Known rows, with every way that one mark hangs from another
D{L{M{B U W}}}: [ 11   4  20 -13  46 -33  10   1  47  -6  -6  23  86 -21 -15  60  43 -26]
B{K{L X{E}} M{U W}}: [ 52 -13   5 -31  10  43 -22  -8  22   4   7  80  44  43 -36 -35  33 -23]
D{L{M}}: [-38  22   0  -7  41   3  13  22 -15 -44  10 -58  13 -25  47 -22 -40 -28]
W{K{L{M} X{E}}}: [-23  46  47  -9 -77   5 -12 -39 -23  10  11 -15 -77  39  28 -49  -7  28]
D{L{K{X} M{W}}}: [-10 -49  33 -31  25   0  -3  31  13 -32 -34 -16  16   4   6  18 -13  10]
W{K{L{M{B U{D}}} X{E}}}: [ 14  14  21  57 -58 -27   2 -32  29  81 -18   1 -50   9 -30  -5  35  59]
X{E K{L{M}}}: [-73  60  -3 -27 -20  25  11 -20 -64 -29  26 -20 -13  56  58 -53   2  -6]
U{D{L}}: [-32  12 -79  40  33  13   4  31 -38 -35  30 -59 -25 -62  18 -39 -72 -45]
K{L{M{B U{D} W}} X{E}}: [ 15   1  34  59 -41 -16  -6 -34  48  42 -12  34   9   8 -47 -20  53  -6]
D{L{K{X} M{B U W}}}: [ 22 -54  34 -19  34 -21   2  33  49  15 -57  22  55 -16 -27  74  47  26]
D{L{M{B U W{K}}}}: [ 22   5  40 -32  28 -58   5  -9  41  22  -7  27  64  10 -29 104  49  29]
D{L{K M{W}}}: [-22 -25   9 -34  73 -18  -7  29  13 -44 -14 -22  45  -1  18  44 -18 -15]
U{D{L{K{X} M{B W}}}}: [  5 -64  20  25  20 -30  22  31  44  17 -35 -20  -7   2 -37  50   2  41]
U{D}: [ -15   14 -106   69    3   14   17   11  -59   -5   52  -59  -35  -94
   36  -43  -61  -47]
U{D{L{K{X{E}} M}}}: [-22 -44  -8  47  25  19   3  31  -3 -32 -66 -61 -38  -7   9 -36 -77  16]
D{L{M{B U W{K{X{E}}}}}}: [ 37 -11  57 -13 -39 -26   5 -36  34   4 -47  56  34  39 -35  67  31  36]
D{L{K}}: [-33   3 -71 -28  54  16  -9  46 -54 -51  13 -40 -12 -53  46  10 -57 -36]
B{M{W}}: [ 15  -2 -53 -11  23  -5  29  -2 -18 -15  54  10  37 -39  28  -9 -19 -62]

Rows
[-15 -26 -21 -13 100  -4 -13  54   6 -20 -42 -41  55 -60  30  36 -12  -9]
D{L{K M{U}}}
[ 14  -9   0  17  60  -3 -35   4  49  42  15  13  57   8 -59   6  50   7]
B{K{L{M{U{D} W}}}}
[-37  33  36  -4 -42  17  -6   4 -12   9  26 -40 -50 -16  39 -76  13  -2]
K{L{M} X}
[ 59 -72 -24  22  51  41  -2  17  37 -14 -38  50  63  24 -66 -14 -30  -9]
B{K{X{E}} M{U{D{L}} W}}
[-10  40  58 -18 -74 -33  13 -16   3  62  26 -10 -81  26   2   5  48  62]
W{K{L{M{B}} X}}
[  9  54 -15 -50   4  10 -10 -13 -13  15  82  58  -1  37 -29  34  52 -21]
M{B{K{L}} W}
[ 31 -30  33 -14  31  27  19  34  25  18 -35  17  42  -1 -27  33  36  39]
D{L{M{B{K{X}} U}}}
[ 44  -4 -39   8 -72  17 -18 -48 -43  -7  -3  53   6 -24  -5  19  -1 -12]
M{U W{K{X{E}}}}
[ 15 -17  44  28 -46 -33  19 -31  34  12 -25  14 -31  60 -47  38 -14  48]
U{D{L{M{B W{K{X{E}}}}}}}
[ -3  29  36   0 -53   1 -28 -29  -4  26 -20   3 -31  10  13 -31  24  32]
W{K{L{M{U}} X{E}}}
[ 28 -34  38  28   2  17  26  -8  39 -11 -29  30   9  71 -58  23 -13  26]
U{D{L{M{B{K{X{E}}} W}}}}
[  7 -31   3  10 -21  11  12 -16 -17 -30 -33   3  -4  -3  28   5 -19 -15]
L{K{X{E}} M{W}}
[ -70   74  -62  -32  -37   46   -5  -17 -105  -41   59    0  -35   30
   58  -60  -15  -32]
X{E K{L}}
[ 25  -1 -32   6  30 -47 -25  -5  39  66  44  19  22 -10 -41   8  31   6]
B{M{U{D} W{K{L}}}}
[ 17  20  25 -40 -64  -8 -11 -41  -1   5  33  51 -39  61  -5 -41   0   0]
B{M{W{K{L X{E}}}}}
[ -4  17   1   2  50 -20  26  20  19   3 -12 -13  53 -49  11  36  20 -21]
D{L{M{B U}}}
[-29 -18 -89  30  63   7 -11  52 -34 -31   3 -67 -29 -63  21   0 -74 -19]
U{D{L{K}}}
[ -4 -21 -17  22 -19  25  18   1 -40 -25 -39 -33 -34 -28  54 -24 -42  -2]
L{K{X{E}} M}
[-36  42  33   8 -54  29  -5 -21 -23 -17  13 -20 -52  14  38 -93 -13 -24]
K{L{M} X{E}}
[ -6  32  12 -45 -82  -4 -34 -32 -30  18  59  24 -66  22  -2 -12  24  11]
M{W{K{L X}}}
